Known rows, with every way that one mark hangs from another
sege{minod tezi}: [-0.13 -0.05  0.16  0.03  0.12 -0.21  0.13 -0.15 -0.08  0.15 -0.37  0.18
 -0.07  0.11 -0.15 -0.05 -0.12  0.04  0.02]
vofo{kolun zene{sege{minod{sido{sugi}} tezi}} zuzib}: [-0.14  0.03 -0.07 -0.08 -0.03 -0.12 -0.21  0.09  0.11 -0.09  0.16 -0.03
  0.04 -0.08  0.03  0.05 -0.20  0.07  0.15]
tezi{sege{minod{sido{sugi}}}}: [-0.04 -0.03  0.02 -0.02  0.01 -0.12  0.00 -0.09 -0.11  0.08 -0.41  0.25
 -0.23  0.01 -0.20 -0.05 -0.01  0.13  0.06]
minod{sido{sege{tezi} sugi}}: [-0.22  0.06  0.27 -0.04  0.11 -0.15 -0.02  0.01 -0.15  0.26 -0.51  0.23
 -0.09  0.09 -0.01 -0.10  0.12  0.02 -0.03]
minod{sido{sege{tezi}}}: [-0.18  0.04  0.28 -0.04  0.09 -0.15 -0.03  0.00 -0.09  0.21 -0.43  0.14
 -0.12  0.12 -0.03 -0.11  0.04 -0.01 -0.01]
zuzib{vofo{kolun zene{sege{minod{sido}}}}}: [-0.05 -0.05 -0.07 -0.16 -0.16  0.02 -0.24  0.25  0.13 -0.14  0.17  0.01
  0.06 -0.02  0.01 -0.05 -0.14 -0.02  0.07]
zene{sege{minod{sido{sugi}} tezi}}: [-0.11  0.05  0.13  0.00  0.15 -0.19  0.12 -0.20 -0.01  0.22 -0.21  0.19
 -0.10 -0.05 -0.08 -0.15 -0.03  0.10  0.01]
minod{sege{tezi} sido{sugi}}: [-0.16  0.11  0.34 -0.05  0.20 -0.15  0.07 -0.13 -0.09  0.32 -0.58  0.28
 -0.04  0.13 -0.07 -0.14  0.12  0.12 -0.03]
sido{sege{minod tezi} sugi}: [-0.30  0.02  0.23  0.04  0.11 -0.26  0.07 -0.05 -0.21  0.38 -0.60  0.24
 -0.02  0.17 -0.14 -0.06  0.02  0.03 -0.04]
zuzib{vofo{kolun zene{sege{tezi}}}}: [-0.03 -0.14 -0.06 -0.14 -0.11 -0.06 -0.29  0.25  0.09 -0.11  0.18 -0.02
  0.12  0.02  0.04  0.00 -0.16 -0.09  0.03]
zene{vofo}: [-0.08 -0.13 -0.06 -0.30 -0.03 -0.07 -0.18  0.27  0.01 -0.12 -0.06  0.00
  0.00  0.15  0.09 -0.03 -0.17 -0.13  0.07]
zene{sege{minod{sido} tezi} vofo{kolun}}: [ 0.03 -0.04 -0.09 -0.13  0.04 -0.20  0.05 -0.11  0.10 -0.08 -0.01  0.05
 -0.04  0.06 -0.08 -0.17 -0.24  0.08  0.10]
zuzib{vofo}: [-0.06 -0.14  0.05 -0.21 -0.08  0.02 -0.23  0.32  0.03 -0.10  0.00  0.06
  0.08  0.06  0.07 -0.04 -0.09 -0.12 -0.01]
zuzib{vofo{kolun}}: [-0.03 -0.19 -0.03 -0.20 -0.14  0.05 -0.31  0.32  0.07 -0.23  0.08  0.05
  0.13  0.08  0.07 -0.03 -0.13 -0.12  0.02]
zene{sege{minod{sido} tezi} vofo{kolun zuzib}}: [ 0.02 -0.02 -0.11 -0.16  0.03 -0.19  0.01 -0.03  0.14 -0.17  0.09 -0.01
  0.01  0.03 -0.04 -0.13 -0.32  0.09  0.13]
zene{sege{minod{sido{sugi}} tezi} vofo{kolun zuzib}}: [ 0.01 -0.01 -0.10 -0.16  0.04 -0.19  0.01 -0.03  0.11 -0.15  0.06  0.03
  0.02  0.01 -0.03 -0.12 -0.28  0.12  0.12]
zuzib{vofo{kolun zene{sege}}}: [-0.05 -0.12 -0.09 -0.19 -0.15  0.00 -0.34  0.32  0.11 -0.14  0.23 -0.03
  0.12  0.00  0.07  0.00 -0.15 -0.10  0.04]
guto{sido{sege{minod tezi} sugi}}: [-0.40  0.03  0.18  0.18  0.10 -0.15 -0.02  0.06 -0.23  0.41 -0.59  0.32
 -0.02  0.00 -0.09 -0.07 -0.01  0.01  0.03]
sege{minod{sido{sugi}} tezi}: [-0.14  0.05  0.22  0.04  0.15 -0.18  0.20 -0.19 -0.10  0.17 -0.49  0.30
 -0.13  0.05 -0.16 -0.09  0.00  0.13  0.01]

Rows
[-0.19  0.02 -0.03 -0.20 -0.03 -0.09 -0.30  0.27  0.08  0.01  0.23 -0.12
  0.02 -0.10  0.14  0.08 -0.17 -0.07  0.12]  vofo{zene{sege} zuzib}
[-0.05 -0.17 -0.15 -0.33 -0.10 -0.03 -0.30  0.35  0.09 -0.34  0.13 -0.09
  0.09  0.13  0.14  0.01 -0.29 -0.11  0.13]  zene{vofo{kolun zuzib}}
[-0.12  0.08  0.34 -0.06  0.18 -0.15  0.06 -0.14 -0.03  0.27 -0.50  0.18
 -0.06  0.16 -0.09 -0.15  0.04  0.09 -0.01]  minod{sege{tezi} sido}
[-0.34  0.01  0.18  0.18  0.07 -0.15 -0.03  0.05 -0.18  0.36 -0.51  0.23
 -0.04  0.03 -0.10 -0.08 -0.09 -0.02  0.05]  guto{sido{sege{minod tezi}}}
[-0.13 -0.02 -0.10 -0.09 -0.06 -0.12 -0.25  0.11  0.12 -0.11  0.24 -0.10
  0.06 -0.05  0.04  0.07 -0.27  0.01  0.15]  vofo{kolun zene{sege{minod tezi}} zuzib}
[ 0.03 -0.14 -0.13 -0.21  0.04 -0.21 -0.18  0.10  0.12 -0.18  0.21 -0.10
  0.10  0.06  0.09 -0.06 -0.32 -0.04  0.08]  zene{sege{tezi} vofo{kolun zuzib}}
[-0.12  0.01 -0.07 -0.08 -0.05 -0.11 -0.22  0.09  0.13 -0.12  0.21 -0.08
  0.03 -0.07  0.03  0.04 -0.24  0.05  0.16]  vofo{kolun zene{sege{minod{sido} tezi}} zuzib}
[-0.14  0.00 -0.05 -0.03 -0.02 -0.12 -0.16 -0.02  0.05  0.05  0.01  0.06
 -0.02 -0.03 -0.02  0.00 -0.09  0.05  0.09]  vofo{kolun zene{sege{minod{sido{sugi}} tezi}}}
[-0.06 -0.10 -0.10 -0.16 -0.16  0.00 -0.27  0.27  0.12 -0.13  0.20 -0.01
  0.10  0.00  0.01 -0.02 -0.17 -0.06  0.07]  zuzib{vofo{kolun zene{sege{minod}}}}
[-0.01  0.00 -0.17 -0.26 -0.07 -0.07 -0.09  0.10  0.18 -0.24  0.19 -0.04
 -0.01 -0.02  0.02 -0.13 -0.30  0.08  0.18]  zene{sege{minod{sido}} vofo{kolun zuzib}}
[-0.20  0.08  0.13 -0.10  0.02  0.00  0.07  0.00 -0.04  0.07 -0.35  0.26
 -0.15 -0.01 -0.08 -0.11  0.03  0.11  0.07]  sege{minod{sido{sugi}}}
[ 0.00 -0.12 -0.19 -0.30 -0.06 -0.08 -0.27  0.23  0.16 -0.25  0.30 -0.12
  0.09  0.02  0.14 -0.06 -0.30 -0.06  0.13]  zene{sege vofo{kolun zuzib}}
[-0.15 -0.01 -0.15 -0.16 -0.12 -0.03 -0.31  0.20  0.16 -0.16  0.31 -0.12
  0.05 -0.08  0.07  0.07 -0.26  0.00  0.18]  vofo{kolun zene{sege{minod}} zuzib}
[-0.13 -0.05 -0.07 -0.03 -0.04 -0.13 -0.19  0.01  0.07  0.02  0.09 -0.01
  0.00  0.01 -0.02  0.01 -0.16 -0.01  0.10]  vofo{kolun zene{sege{minod tezi}}}
[-0.20  0.13  0.28 -0.14  0.11 -0.03 -0.02  0.00 -0.04  0.25 -0.48  0.25
 -0.05  0.09 -0.02 -0.15  0.14  0.10  0.01]  minod{sege sido{sugi}}
[-0.06 -0.05 -0.04 -0.11 -0.10 -0.04 -0.19  0.19  0.08 -0.08  0.08  0.07
  0.08 -0.01 -0.01 -0.04 -0.11  0.01  0.04]  zuzib{vofo{kolun zene{sege{minod{sido{sugi}} tezi}}}}
[-0.01 -0.02 -0.15 -0.22 -0.05 -0.07 -0.05  0.03  0.15 -0.14  0.08  0.02
 -0.05  0.02 -0.02 -0.17 -0.22  0.06  0.14]  zene{sege{minod{sido}} vofo{kolun}}
[-0.41  0.01  0.14  0.09  0.05 -0.06 -0.18  0.21 -0.21  0.35 -0.48  0.27
  0.01 -0.02  0.03 -0.05  0.03 -0.06  0.03]  guto{sido{sege sugi}}
[-0.01 -0.13 -0.18 -0.27 -0.05 -0.08 -0.23  0.15  0.12 -0.15  0.20 -0.06
  0.04  0.06  0.10 -0.10 -0.23 -0.08  0.09]  zene{sege vofo{kolun}}
